Each row comes from the steps of one walk. Every step used is in the known rows, and no mark comes twice. Write the walk behind each row, first mark first.
Known rows
G > H > N > L: [-2.67  1.57 -3.25  0.16 -4.63  2.47 -0.83 -1.10 -0.86  1.70 -0.49  0.35
  3.73  1.79  3.24  4.23 -1.95  1.63 -3.31  1.85  3.19 -4.64]
N > J: [-1.11  4.57 -0.24 -2.39 -3.48 -0.91 -0.55 -2.33 -2.98  1.35 -2.24 -0.31
 -1.00 -0.08  3.45 -2.07 -2.47  2.18 -2.64  1.48  3.89 -0.77]
N > L > J > E: [-6.91 -1.42 -3.79  0.34 -5.36  1.96 -0.18  0.03 -2.27 -0.50 -1.56  1.78
 -0.57  0.88  5.77 -0.22 -3.59  1.52 -4.38  1.55  5.19 -2.27]
H > E > N: [-1.28  3.91  0.73 -1.12 -1.68  1.28  1.27 -2.14 -2.77  1.94 -3.29  0.50
 -0.41 -0.23  3.91  1.96 -2.93  3.21 -0.05  1.77 -0.36 -0.97]
J > E > N: [-3.63  2.64 -1.48 -0.84 -3.31  1.16  2.05 -0.81 -3.20  1.19 -3.42 -0.78
 -0.60  0.11  4.43  2.27 -2.53  3.34 -2.72  0.47  0.18 -0.57]
N > L > J > H: [-5.98 -0.52 -4.63 -0.05 -2.75  2.71 -0.07 -1.87 -1.53 -0.79 -1.86  2.05
  1.06  2.44  4.85 -1.03 -3.77  2.36 -3.01  2.13  4.29 -2.87]
N > L > J: [-5.09  0.40 -2.78 -1.04 -4.18  1.77 -1.81 -0.10 -1.94  0.09 -0.07  1.35
 -0.48  0.28  4.77 -1.68 -3.32  1.26 -4.08  1.83  6.09 -3.63]
N > J > G > H > E > L: [-1.36  0.77 -1.07 -5.84 -2.93  2.03  2.56 -3.16 -3.81  1.57 -5.44 -0.69
  1.23  2.30  1.88  1.00 -2.74  0.04 -2.56 -0.51  1.40 -0.73]
H > N > J > E > L: [-5.03  0.83 -2.84 -0.23 -3.18  2.46  1.58  0.58 -2.90  3.12 -3.77  0.31
  0.66  1.08  2.35  1.12 -2.36  2.09 -2.03  1.40  2.98 -0.87]
G > H > E: [-1.22  2.24 -0.31 -2.22 -3.48 -0.36  2.13 -4.10 -1.99  1.11 -3.52  0.81
  1.60  1.71  3.04  2.49 -1.70  1.66 -0.46  0.67 -0.33 -0.58]
N > J > H > E > L: [-3.73  1.14 -1.96 -0.69 -0.66  2.11  3.20 -3.20 -3.15  1.92 -7.15  1.21
  1.72  2.65  2.44 -0.83 -3.22  2.63  0.59  2.37  1.57  0.66]
G > H > P: [-0.68  2.46 -1.25 -2.73 -2.84 -1.72  3.26 -0.27 -1.35  0.79 -0.35 -1.35
  1.65  3.34  1.25  2.78 -0.16  0.46 -0.87  1.39  2.09 -1.68]
J > H > P > E > L: [-5.78 -0.36 -3.64  0.73 -0.82  1.52  6.70  1.46 -1.41  1.53 -3.38 -0.06
  0.88  4.20 -0.91  0.84 -2.87  0.75  2.30  1.22  1.07 -1.01]
E > L: [-5.27  1.93 -3.22 -2.46 -2.81  0.91  1.59  0.81 -3.26  2.38 -3.22 -1.07
  0.45  1.10  1.24 -1.32 -1.51  2.12 -2.10  0.13  2.21 -1.21]
G > H > E > N > L > J: [-2.20  0.67  0.14 -1.53 -1.96  3.21  0.55 -3.13 -2.02  0.94 -1.84  1.85
  1.07  0.47  5.29  2.94 -3.23  0.12 -2.87  2.61  4.18 -3.90]
G > H > P > E: [-1.54  2.01 -0.51 -1.29 -3.21 -1.25  4.93 -0.63 -0.82  1.05 -0.27 -0.46
  0.31  2.55  0.15  2.93 -1.92 -0.94  0.58  0.68  1.57 -2.12]
E > N > J > G: [ 0.44  4.68  0.05 -5.27 -2.74  1.80 -0.42 -2.02 -3.97  0.71 -2.47 -1.98
 -1.78 -0.37  4.05 -0.03 -3.47  2.23 -4.43 -0.22  1.73 -1.68]
H > E: [-2.46  2.54 -0.54 -0.92 -3.39 -0.02  0.79 -2.07 -2.31  1.10 -3.40  1.29
 -0.19  0.80  3.56  0.45 -2.92  3.14  0.32  1.34 -0.18 -0.28]
E > N > J: [-0.01  5.75  1.27 -2.74 -1.72  0.54 -0.17 -2.33 -3.33  2.19 -2.40 -1.10
 -1.20 -1.15  3.95 -0.61 -2.75  2.23 -3.14  1.82  3.59 -1.44]
N > J > G: [-0.64  3.40 -1.29 -5.03 -4.42  0.34 -0.71 -2.01 -3.45  0.03 -2.15 -1.23
 -1.60  0.74  3.61 -1.50 -3.45  2.18 -4.10 -0.67  2.01 -0.96]
H > P > E > N > J > G: [ 0.76  3.45  1.03 -3.11 -1.99  1.39  3.07  0.43 -2.43  0.95 -0.52 -1.64
 -3.02  0.73  1.62  1.58 -4.50 -0.28 -1.07  0.62  2.32 -2.11]
J > G > H: [-1.41  1.93 -2.69 -5.90 -4.80  0.50  1.20 -2.56 -2.72 -0.25 -1.82 -1.66
  0.90  2.37  2.70  1.87 -1.93  1.64 -4.05 -2.22 -0.84 -1.79]
P > E > L: [-5.91  1.44 -2.25 -0.79 -3.32  1.48  3.01  0.41 -2.71  2.73 -2.91 -0.25
 -0.97  0.22  0.25 -1.17 -3.23  0.71 -0.65 -0.43  1.89 -1.67]

Write each row's walk
[-5.47 -2.06 -4.04  0.20 -4.82  3.40  0.21 -1.10 -0.76  0.49 -0.24  2.32
  2.10  1.83  4.88  4.22 -2.57  0.86 -4.07  1.52  3.97 -3.93]
G > H > N > L > J > E
[-3.77  0.39 -1.84 -1.61 -2.19  0.18  6.20  1.22 -1.59  2.46 -1.68 -1.13
  1.10  2.98 -1.56  2.18 -1.52 -1.73  0.58  0.36  2.68 -2.12]
G > H > P > E > L
[-5.69  0.13 -3.56 -0.28 -1.20  2.42  3.82 -1.92 -2.63  1.47 -6.68  1.09
  2.25  3.37  2.02  0.36 -2.67  3.36  1.28  1.24 -0.98  0.36]
J > H > E > L
[-3.11 -0.35 -2.79 -5.21 -3.41  2.26  3.15 -1.82 -3.52  1.24 -4.88 -0.70
  1.79  3.07  1.35  2.41 -2.34  0.93 -1.82 -1.52 -1.34 -0.97]
J > G > H > E > L
[-2.63  2.24 -0.82  0.03 -3.19 -0.95  3.60  1.31 -1.10  1.17 -0.04 -0.11
 -1.51  1.54  0.55  0.86 -2.92  0.41  1.37  1.09  1.84 -1.66]
H > P > E
[-7.07 -0.19 -4.19 -1.12 -4.04  1.31  3.02  1.02 -3.54  1.89 -4.94 -0.67
  0.44  1.64  2.23  0.20 -1.78  2.49 -2.29 -0.26  1.38  0.16]
J > E > L
[-6.58 -1.32 -3.04 -4.66 -3.32  3.41  2.38  0.57 -2.87  0.73 -1.32  0.40
 -3.18  0.64  0.98 -2.25 -4.59 -0.29 -2.35 -2.35  1.66 -2.28]
P > E > L > J > G
[-5.76 -0.16 -2.29 -1.91 -4.10  0.52  1.12 -1.03 -2.42 -0.28 -1.69  1.64
 -1.97  0.60  4.70 -0.69 -2.53  2.25 -2.77  0.12  1.98 -0.21]
L > J > E
[-0.75  4.38 -0.52 -1.28 -3.00  0.78 -1.34 -1.51 -1.86  2.31 -0.76  0.61
 -0.07 -0.04  3.03  0.27 -2.44  2.68 -1.66  1.87  2.88 -1.97]
H > N > J
[-3.50  0.55 -2.62 -5.88 -3.91  1.46 -0.59 -0.96 -2.70 -0.88 -0.06  0.32
 -2.62  0.88  3.86 -1.81 -3.02  1.95 -3.86 -1.72  0.98 -1.80]
L > J > G
[-4.82  1.46 -2.97  1.32 -4.55  2.67  0.66  0.32 -2.90  0.98 -3.48 -0.47
  0.78  0.36  5.50  2.82 -3.44  2.68 -4.33  1.75  3.29 -2.36]
J > E > N > L
[-1.44  2.97 -1.97 -2.10 -3.45  0.99  0.68 -2.28 -1.01  1.99 -0.50  0.16
  2.31  1.64  2.22  3.74 -1.02  2.27 -1.61  0.36 -0.01 -2.80]
G > H > N
[-5.97 -1.07 -1.67 -1.51 -1.35  1.07  4.56  2.92 -1.56  1.86  0.24  0.78
 -2.30  1.56 -0.28 -1.38 -2.78 -1.48  0.70  1.19  4.47 -2.36]
H > P > E > L > J
[-0.99  2.76 -1.61 -0.77 -1.18 -0.70  3.04 -1.21 -1.63  0.18 -2.58 -0.14
  0.84  3.88  2.29 -0.12 -2.03  2.28  0.11  3.10  3.07 -0.17]
N > J > H > P
[-7.90 -1.23 -3.53 -1.08 -1.04  3.09  4.26 -1.41 -2.00  1.10 -3.11  1.97
 -0.94  1.90  1.18 -2.06 -3.93  0.85 -0.15 -0.11  1.78 -1.56]
P > E > L > J > H
[-4.58  0.60 -3.36 -0.91 -1.14  2.91  0.60 -2.06 -0.53  0.33 -0.41  2.65
  0.51  2.27  3.54  0.65 -2.76  3.72 -0.57  1.30  0.06 -2.22]
L > J > H > N
[-2.59  4.14  0.49 -0.63 -2.60  1.41  2.08 -1.41 -2.26  2.17 -1.72 -0.27
 -1.90 -1.38  2.55  0.95 -3.87  1.64 -0.85  0.18  0.77 -2.22]
P > E > N
[-6.04 -1.48 -4.20 -1.98  0.46  1.72  4.60  1.64 -1.60  0.40 -1.95  0.50
  0.56  4.51  0.90 -0.95 -1.44  1.24  0.17  1.93  3.04 -1.17]
E > L > J > H > P
[-3.53  0.68 -2.54 -3.85 -3.32  4.32 -1.43  0.18 -2.88 -0.33 -0.16 -0.27
 -1.58  0.07  5.37  0.31 -4.33  1.49 -5.76  0.21  3.94 -4.45]
E > N > L > J > G
[-3.68  0.51 -2.59 -1.59 -3.35  2.12  2.65 -1.42 -2.46  3.25 -4.07 -0.03
  2.52  1.97  1.86  3.19 -1.33  0.68 -2.77  0.90  2.77 -1.24]
G > H > N > J > E > L
[-0.97  1.19 -1.57 -2.79 -3.90  3.76  0.82 -2.61 -2.86  0.30 -3.58 -0.74
  2.21  1.76  4.73  4.99 -3.84  1.32 -3.71  0.42  0.72 -3.49]
J > G > H > E > N > L
[-3.73  2.96 -1.10  1.51 -3.83  2.97  0.70 -0.27 -2.16  1.93 -1.53 -0.10
 -0.50 -1.11  3.43  1.60 -4.71  1.03 -2.46  1.52  3.72 -4.15]
P > E > N > L
[-2.02 -0.88 -1.36 -4.97 -3.25  0.64  4.20 -0.43 -1.06 -0.89  1.53  0.14
 -1.90  2.87  0.94  1.99 -3.12 -1.87 -1.12 -1.20  1.32 -2.81]
L > J > G > H > P > E
[-5.57 -1.24 -3.29  1.21 -2.54  3.16  0.64 -2.93 -1.33 -0.80 -3.40  3.71
  1.31  2.57  5.48  0.14 -4.39  2.65 -0.80  2.83  2.88 -1.99]
N > L > J > H > E
[-1.08  0.80 -1.60 -3.80 -3.98  0.00  4.66 -0.25 -1.26 -0.26 -0.12 -1.49
 -0.24  3.35  0.23  3.57 -2.89 -0.76 -0.68 -1.35 -0.38 -2.24]
J > G > H > P > E
[-3.85  1.79 -1.42 -1.17 -2.40  2.91 -1.45 -0.16 -2.42  0.93 -0.17  0.59
 -0.84 -0.72  5.29 -0.19 -3.40  1.36 -4.35  2.40  5.88 -4.34]
E > N > L > J
[ 0.33  4.10 -0.18 -2.53 -3.10  0.55 -0.04 -3.40 -1.45  2.27 -0.95  0.29
  1.72  0.93  2.71  2.30 -1.48  1.46 -2.45  1.50  2.59 -2.48]
G > H > N > J
[-4.65  0.34 -3.18  0.19 -3.70  3.44 -2.49  0.64 -0.79  0.99  1.43  2.18
  0.26  0.33  4.30  0.65 -3.20  1.87 -2.91  2.35  5.06 -4.82]
H > N > L > J
[-3.41  1.48 -2.22  2.17 -1.62  3.88  1.43 -2.58 -2.09  0.78 -5.26  1.38
  2.58  2.00  5.18  3.14 -4.26  3.72 -0.67  3.17  0.93 -2.14]
J > H > E > N > L
[ 1.06  2.36  0.17 -5.26 -4.00  0.46  1.21 -5.05 -3.01  0.20 -3.91 -0.01
  0.39  1.90  3.65  1.69 -3.25  0.87 -2.44 -0.18  0.27 -0.59]
N > J > G > H > E
[ 0.27  2.28 -0.02 -5.12 -2.76  2.27  2.26 -3.67 -3.01  0.54 -3.60 -0.92
  0.79  1.54  3.52  4.50 -2.91  1.88 -2.08 -0.77 -2.55 -1.56]
J > G > H > E > N
[-5.28  1.00 -2.44 -1.56 -3.60  0.74  2.21 -0.18 -3.98  2.41 -5.31 -0.50
 -0.21  0.91  2.64 -1.26 -2.38  1.51 -3.21  0.75  4.09  0.30]
N > J > E > L
